What can hang from each mark:
H: D N R
R: B H W
D: B W
N: B D R
W: N

Each row was made from one small tree. The marks that hang from a mark follow it in brackets, in alphabetical order. Every link used is in the known rows. Write each row's tree.
Known rows:
R{B}: 3.811 2.628 -5.770 5.853 -1.256 1.286 4.990 -1.563 1.328 1.466 0.500
 -3.393 -3.293 5.849 2.077 -1.628 0.746 -0.561 -1.510 -2.443 -0.054
 -3.396 -1.102 -2.948 -0.673 -0.722
D{B W{N{R{H}}}}: 2.562 0.820 -4.456 2.232 -3.856 0.573 2.255 -2.192 1.196 -2.626 0.315
 -0.912 -4.506 0.540 0.787 2.737 -1.066 -2.865 -0.946 -2.048 1.012
 -1.678 0.908 -0.289 -1.970 -0.926
R{H}: 4.194 0.387 -5.251 5.545 -1.021 2.577 4.323 -2.999 2.124 0.467 -1.436
 -2.484 -4.668 3.705 1.828 -0.999 -1.852 -1.192 -0.246 -2.571 0.162
 -4.512 -0.651 -3.654 -1.397 -0.836
W{N{D}}: 3.838 0.749 -3.755 1.798 -1.909 1.370 3.287 -1.705 -0.435 -1.452 0.093
 -2.145 -1.646 2.940 1.068 0.324 -2.104 -1.920 -0.676 -0.490 1.786
 -1.890 0.765 -2.544 -1.727 -1.127
R{B H W}: 3.988 0.705 -7.708 6.878 -0.362 -0.890 4.558 -2.653 4.718 0.538 0.455
 -3.081 -2.777 4.200 2.724 -0.566 -0.603 -1.762 -0.642 -3.909 -0.384
 -4.640 -1.787 -1.109 -2.041 -0.235
R{B H{D N} W}: 3.706 -1.339 -7.196 3.000 1.089 -2.219 3.990 -3.659 6.832 1.357 -1.292
 -0.279 0.148 4.655 4.013 -2.724 -1.079 -1.485 -0.824 -3.858 -1.613
 -4.481 -0.032 1.638 -1.788 3.274
H{D{B} N R}: 2.805 2.415 -2.223 1.102 -1.228 1.837 1.752 -1.717 4.579 -0.077 -2.497
 0.900 -0.021 3.190 3.518 -2.114 -1.635 0.691 -2.016 -4.510 -0.170
 -3.475 0.222 0.842 1.279 0.916
N{D{B}}: 1.845 2.973 -2.568 3.938 -2.036 2.532 3.410 -0.687 2.128 -1.079 0.884
 -3.120 -3.228 1.443 1.225 -0.575 -2.444 -0.382 -1.435 -4.345 2.194
 -1.154 0.161 -1.835 0.596 -0.581
N{D}: 3.450 1.276 -3.702 3.411 -1.455 1.584 3.491 -2.100 0.916 -0.565 -0.081
 -3.337 -1.935 3.608 1.355 -1.136 -2.284 -0.566 -0.967 -1.963 1.116
 -2.008 0.573 -2.520 0.484 -0.104
H{D{B} R{W}}: 4.050 2.603 -3.324 2.790 -1.706 -0.043 2.102 -1.701 5.438 -0.265 -0.503
 -0.889 0.700 3.352 4.232 -0.998 -2.393 0.173 -1.945 -4.844 0.709 -4.014
 -1.709 1.196 1.318 -0.922
N{D{B} R{H W}}: 1.212 1.221 -3.773 4.777 -1.462 -1.467 1.922 -2.071 5.297 -3.044 1.778
 -2.325 -2.501 -1.125 1.008 1.274 -3.564 -2.305 -1.162 -4.811 1.790
 -0.980 -0.318 1.349 1.023 0.354
R{B W{N}}: 4.613 1.807 -7.402 4.216 -1.480 -0.839 4.581 -1.593 2.426 -0.184 1.480
 -2.571 -1.179 5.050 3.338 -0.280 0.410 -2.311 -1.756 -1.695 0.701
 -3.864 -1.614 -1.438 -3.294 -1.071
W{N}: 4.672 1.283 -4.961 3.121 -2.268 2.283 4.389 -1.804 0.082 -0.372 -0.530
 -1.877 -3.104 4.722 2.366 -0.474 -0.815 -1.554 -1.160 -0.350 1.272
 -3.541 -0.389 -4.217 -2.567 -1.773
D{W{N{R{B H}}}}: 3.701 0.112 -6.730 2.788 -2.428 -1.477 2.930 -3.018 0.213 -1.278 0.637
 -1.553 -3.195 3.284 0.423 2.217 0.417 -3.498 -0.515 -0.233 -0.898
 -1.899 0.864 -0.166 -2.472 -0.481
R{H W{N{B D}}}: 3.583 -1.702 -5.695 4.114 -0.145 0.194 2.859 -3.597 3.750 -3.561 -0.514
 -3.214 0.044 0.324 2.135 0.741 -4.732 -3.901 1.579 -1.254 1.314 -1.272
 0.142 -0.682 -2.981 -0.139
N{B D R{W}}: 2.514 0.971 -4.229 4.859 -0.658 -1.459 2.134 -3.763 4.011 -3.398 0.993
 -4.256 0.860 1.375 2.396 -0.777 -4.211 -2.447 -0.411 -0.755 0.918 0.467
 0.238 0.278 2.420 1.020
H{D{B} R}: 3.612 3.020 -1.914 2.460 -1.912 2.034 2.197 -1.528 3.116 0.075 -1.166
 -0.648 -0.824 3.364 2.639 -1.152 -1.517 0.719 -1.604 -4.316 0.567
 -3.208 -1.066 -0.434 1.250 -1.230
H{N{B D R}}: 1.570 0.524 -3.006 3.419 -0.207 0.474 1.891 -3.521 2.893 -3.158 -1.009
 -2.372 0.177 1.351 1.574 -1.812 -3.454 -2.115 -0.244 -0.429 0.092 1.211
 2.380 -0.024 2.210 2.849
N{B R}: 3.119 1.746 -3.657 6.312 -1.141 1.739 2.984 -3.461 2.192 -1.919 -0.508
 -3.645 -2.343 3.158 1.976 -1.278 -2.287 -1.682 -0.239 0.094 0.443
 -0.540 0.068 -2.676 1.716 -0.398
N{D{B W}}: 2.145 2.093 -3.486 1.889 -3.364 1.840 3.171 -1.235 1.218 -1.253 0.457
 -3.299 -2.443 1.939 1.710 0.463 -2.194 -0.162 -1.799 -3.913 1.570
 -1.184 1.390 -0.384 0.939 0.338
D{B W{N{R}}}: 2.741 2.564 -3.811 1.392 -4.286 0.665 2.419 -1.536 0.166 -2.189 1.025
 -1.586 -3.501 1.911 1.623 1.828 -0.400 -2.133 -2.177 -1.224 1.430
 -1.068 0.936 -0.767 -0.595 -1.128
D{W{N{B R}}}: 4.010 0.589 -4.858 2.626 -3.000 0.646 2.506 -3.590 -0.185 -3.045 -0.556
 -3.028 -1.066 3.098 2.045 0.901 -1.799 -2.851 -0.209 2.224 0.194 -0.090
 1.503 -1.415 -0.375 -0.410

Which tree is each row?
4.328 0.632 -5.277 1.892 -1.963 -0.727 3.128 -2.150 1.963 -1.856 0.839
 -2.467 -0.055 2.653 2.637 0.178 -2.762 -2.317 -1.228 -1.028 1.855
 -2.677 0.208 -1.127 -1.964 -0.462 => R{W{N{D}}}
4.578 -0.153 -4.579 2.324 0.438 -0.261 1.733 -4.242 6.530 -1.411 -3.253
 -0.699 3.701 4.172 5.566 -3.260 -3.671 -0.488 -0.444 -1.872 -1.368
 -3.026 -0.048 1.551 1.395 2.252 => H{D N{B} R{W}}
3.810 -0.003 -4.701 1.230 -0.278 -2.789 2.676 -3.851 5.718 0.044 -0.871
 0.057 0.933 4.560 4.642 -2.691 -2.087 -1.200 -2.414 -1.222 -0.863
 -2.963 0.748 1.399 1.542 3.276 => H{D N{R{W}}}
3.611 2.154 -4.616 1.550 -4.187 2.544 3.715 -0.924 0.238 -0.981 -0.111
 -1.965 -3.526 2.895 2.580 1.000 -0.546 -1.365 -1.936 -2.342 1.594
 -2.610 0.594 -1.926 -2.296 -1.418 => D{B W{N}}
5.014 0.135 -5.566 2.607 -2.680 2.740 3.561 -3.330 -0.168 -1.844 -1.733
 -3.381 -1.389 3.995 3.049 0.261 -1.864 -2.201 0.284 1.134 0.185 -1.753
 1.187 -2.743 -1.974 -0.688 => D{W{N{B}}}
3.250 0.993 -5.765 4.692 -1.274 -0.930 3.217 -2.340 1.100 -1.177 1.101
 -1.337 -3.671 2.649 0.011 1.164 0.445 -3.657 -0.368 -0.929 -0.068
 -2.077 -0.411 -1.712 -2.518 -1.356 => W{N{R{B H}}}
2.678 1.832 -4.781 2.452 -2.382 -2.337 2.265 -2.214 0.070 -1.156 1.605
 -3.208 -1.188 3.634 0.348 0.766 -0.596 -1.623 -1.517 -1.128 -0.670
 0.160 1.867 1.127 1.971 1.189 => N{D{W} R{B}}
4.709 2.078 -4.190 3.101 -0.743 -0.170 2.537 -2.142 2.035 1.198 -0.904
 -1.069 0.372 6.125 2.114 -1.847 0.048 0.259 -0.825 -2.396 -1.476 -3.395
 -0.952 -0.209 1.037 -0.736 => H{D R{B}}
2.820 2.998 -3.393 1.853 -2.685 -0.130 1.105 -0.756 2.866 -3.493 1.087
 -1.368 0.578 0.361 2.308 1.723 -2.729 -1.413 -1.778 -4.005 2.396 -2.307
 -1.034 0.872 -0.535 -2.090 => H{R{W{N{D{B}}}}}
2.299 0.614 -2.491 3.804 -1.360 0.467 2.694 -2.818 4.266 -0.569 -0.119
 -0.878 -3.505 1.147 1.223 -0.334 -2.002 -1.444 -0.456 -3.650 0.513
 -1.600 -0.107 -0.114 0.752 0.147 => N{R{H{D{B}}}}
3.586 -0.003 -4.669 3.919 -0.546 0.213 3.658 -2.641 6.610 0.312 -0.366
 -1.481 -2.084 2.100 3.664 -1.013 -2.794 -1.051 -0.763 -5.107 0.858
 -4.066 -1.347 0.223 -1.060 0.428 => R{H{D{B}} W}
3.278 1.314 -5.663 3.407 -1.035 -1.796 2.926 -3.152 4.726 -0.896 -0.253
 -1.111 -0.943 3.981 4.301 -1.950 -1.636 -1.263 -2.990 -1.517 -0.010
 -3.359 0.086 -0.114 0.915 1.975 => H{N{R{W}}}
3.489 0.011 -4.818 4.174 -0.075 -1.986 3.218 -3.372 3.223 0.612 0.236
 -1.249 -2.109 3.793 0.723 -0.877 -0.436 -2.006 -0.045 -1.844 -1.331
 -2.012 -0.192 0.200 0.113 0.793 => N{R{B H{D}}}
5.870 0.008 -4.443 2.020 -0.595 -0.057 1.627 -3.703 3.970 -2.255 -1.797
 -1.343 3.292 3.578 4.483 -0.844 -3.314 -1.893 0.261 -0.181 0.068 -2.554
 -1.070 0.260 -0.776 -1.083 => H{D R{W{N{B}}}}
4.193 -1.151 -5.605 3.377 -2.378 0.788 2.406 -4.378 0.890 -3.462 -1.384
 -2.319 -2.204 1.557 1.365 1.601 -2.488 -3.767 1.141 1.247 -0.208 -0.740
 1.592 -1.126 -1.748 -0.426 => D{W{N{B R{H}}}}
4.755 0.490 -6.084 4.788 -0.989 1.194 3.901 -3.055 3.078 -1.938 -0.432
 -3.462 -0.500 3.343 4.334 -0.909 -2.666 -2.539 -0.160 -0.115 1.244
 -2.476 -0.932 -2.437 -2.442 -1.038 => R{W{N{B}}}
2.737 0.442 -3.898 3.868 -0.988 -1.582 2.540 -2.778 6.598 -0.949 0.587
 -1.027 -2.107 1.030 2.893 -0.238 -2.719 -1.844 -1.102 -4.089 0.792
 -2.449 -0.851 1.346 0.684 0.729 => N{R{H{D{B}} W}}
3.931 -0.053 -5.056 3.255 -0.793 0.210 2.845 -2.825 2.742 -3.191 0.098
 -3.831 1.062 1.789 3.036 0.010 -3.970 -2.967 0.369 -0.214 1.607 -0.677
 0.158 -1.065 -1.685 -0.180 => R{W{N{B D}}}
4.030 -1.731 -6.839 0.855 -0.230 -1.018 3.731 -3.765 3.486 1.471 -2.486
 -0.111 -0.928 5.282 2.788 -1.666 -0.378 -1.185 -0.479 -2.626 -2.697
 -3.578 2.037 1.507 -1.433 3.704 => R{B H{D{W} N}}
4.273 -0.328 -5.608 4.391 0.270 0.160 4.393 -2.991 3.162 1.845 -0.752
 -1.579 -2.200 4.712 1.785 -1.505 -0.484 -1.184 0.306 -2.777 -1.141
 -3.555 -0.642 -1.091 -1.481 0.469 => R{B H{D}}
6.232 0.702 -4.765 0.498 -1.695 -1.134 1.980 -2.815 3.037 -0.551 -1.205
 -0.102 2.066 4.689 4.123 -0.474 -2.182 -1.145 -1.156 -0.734 0.195
 -4.565 -1.191 0.179 -1.056 -1.394 => H{D R{W{N}}}
3.914 -2.703 -6.136 3.721 1.559 0.091 3.406 -5.036 7.474 -0.801 -3.418
 -1.261 1.015 3.069 5.109 -3.027 -4.207 -1.961 0.746 -2.296 -1.031
 -3.253 0.317 0.685 -1.013 3.349 => R{H{D N{B}} W}
3.476 -0.336 -5.667 7.248 -0.227 -0.473 2.809 -4.605 5.348 -2.483 -0.448
 -3.512 -1.808 1.543 2.724 -0.650 -3.664 -2.980 0.477 -1.339 0.135
 -1.868 -0.958 -0.926 0.254 0.123 => N{B R{H W}}
4.500 1.112 -5.048 1.083 -3.762 -0.375 2.628 -2.912 -1.016 -1.625 -0.016
 -1.714 -2.477 4.156 1.739 1.210 -0.697 -2.297 -1.836 1.301 0.285 -1.949
 1.436 -1.662 -0.669 -0.773 => D{W{N{R}}}
3.942 2.197 -5.672 2.447 -1.408 -2.258 1.563 -1.599 2.058 -2.277 1.445
 -1.813 1.860 3.117 1.921 1.226 -1.287 -1.949 -1.363 -2.135 0.404 -2.793
 -1.057 1.177 -1.339 -1.588 => H{R{B W{N{D}}}}
4.053 -1.911 -3.761 2.995 -0.255 0.301 2.103 -4.510 2.591 -2.256 -1.545
 -1.221 -0.862 1.431 1.376 -0.092 -3.007 -3.633 1.891 1.061 -0.014
 -0.297 0.753 -1.165 -1.411 0.046 => W{N{B R{H{D}}}}
3.563 1.278 -3.840 4.317 -1.712 1.462 2.736 -2.940 0.738 -2.791 -0.055
 -2.729 -1.731 2.655 1.687 -0.019 -1.938 -3.078 0.055 1.410 0.915 -0.174
 0.266 -2.881 -0.740 -1.189 => W{N{B R}}
4.305 0.202 -7.946 4.918 -0.864 -1.231 4.457 -2.312 3.354 -0.457 0.834
 -1.988 -2.355 3.453 2.522 0.552 -0.343 -3.013 -0.614 -2.455 0.223
 -4.409 -1.536 -1.353 -4.593 -1.081 => R{B H W{N}}
0.489 2.070 -3.052 0.393 -2.821 -0.383 1.520 -1.813 2.452 -2.628 0.257
 -1.141 -1.545 0.967 1.655 0.173 -1.942 -1.003 -2.567 -3.197 0.487 0.467
 3.113 1.942 2.380 2.873 => H{N{D{B W} R}}
4.613 3.277 -6.354 5.624 -1.264 -1.084 2.817 -1.901 3.529 0.042 0.440
 -2.424 -0.173 5.474 3.341 -0.855 -0.273 -0.163 -2.068 -3.550 -0.402
 -4.632 -2.450 0.017 0.147 -1.412 => H{R{B W}}
3.677 -0.625 -4.004 2.436 0.435 2.224 3.595 -4.004 4.207 -0.050 -3.282
 -1.427 0.686 4.442 4.324 -4.072 -2.783 -0.664 0.204 -0.820 -1.009
 -1.747 1.276 -1.169 0.162 2.860 => H{D N{B}}
3.774 -0.827 -6.940 4.270 -0.334 -0.012 4.035 -3.626 5.840 -0.055 -2.065
 -1.071 -2.159 3.738 4.247 -1.845 -2.346 -1.564 -1.412 -3.494 -0.319
 -5.480 -0.106 -0.940 -1.773 1.910 => R{H{N} W}
3.552 2.763 -6.492 5.898 -1.415 -2.686 3.461 -2.241 3.590 -0.225 2.244
 -3.137 -1.708 4.715 2.797 -0.691 0.200 -1.780 -2.482 -2.039 -0.086
 -2.693 -1.319 -0.100 0.754 -0.020 => N{R{B W}}
4.945 -0.475 -6.712 3.980 -1.367 0.055 4.169 -3.104 3.190 -1.002 -0.659
 -1.595 -2.750 2.979 3.243 0.522 -2.037 -2.744 -0.502 -1.684 1.025
 -5.049 -1.033 -2.125 -3.924 -1.205 => R{H W{N}}
4.311 -2.108 -6.216 2.046 0.699 -1.024 3.516 -4.194 6.735 0.686 -2.640
 0.165 -0.173 4.180 4.700 -2.710 -2.978 -1.256 -0.904 -2.903 -0.878
 -4.974 0.237 0.488 -1.343 3.062 => R{H{D N} W}
3.976 -0.941 -4.458 0.019 -2.593 1.431 3.162 -2.410 2.073 -0.412 -1.396
 -0.455 -2.659 2.062 2.137 1.261 -1.616 -2.058 -0.044 -2.647 0.696
 -2.729 1.129 -0.098 -3.033 -0.160 => R{H{D{B W{N}}}}
2.140 1.378 -2.785 4.837 -0.881 0.798 1.896 -3.155 1.743 -3.134 0.213
 -3.921 -0.583 1.449 0.792 -0.726 -3.614 -1.980 0.214 -0.056 0.728 1.341
 1.124 -1.240 2.489 0.587 => N{B D R}
5.158 2.008 -5.557 3.346 -0.538 -2.199 2.577 -2.682 4.438 0.936 -0.019
 -1.342 1.985 5.812 3.836 -1.469 -0.618 0.048 -1.560 -3.068 -0.983
 -4.304 -1.958 1.261 0.749 -0.172 => H{D R{B W}}
2.704 0.357 -6.558 5.024 0.314 0.950 4.580 -2.692 3.618 0.875 -1.383
 -1.073 -3.430 4.326 2.080 -1.800 -0.053 -1.276 -0.980 -3.593 -1.312
 -4.047 0.097 -1.304 -2.251 1.548 => R{B H{N}}
3.390 0.379 -5.582 0.085 -1.214 -2.670 2.717 -3.371 2.520 0.760 -0.892
 -0.292 0.156 5.748 2.908 -1.569 0.412 -1.076 -2.150 -0.800 -2.476
 -1.511 2.370 2.290 1.416 3.865 => H{D{W} N{R{B}}}
4.428 0.469 -5.307 -0.317 -2.512 -2.648 2.706 -2.811 -0.083 -0.110 0.739
 -0.972 -0.175 5.299 1.639 0.647 0.839 -2.313 -1.150 1.018 -1.207 -1.029
 1.521 0.837 -0.684 0.694 => H{D{W{N{R{B}}}}}
2.780 0.803 -5.515 4.712 -0.265 -0.743 2.818 -3.889 5.628 -2.407 -0.811
 -2.348 0.140 2.876 4.436 -2.434 -3.044 -2.013 -1.499 -0.727 -0.151
 -1.589 0.438 -0.062 1.384 2.438 => H{N{B R{W}}}
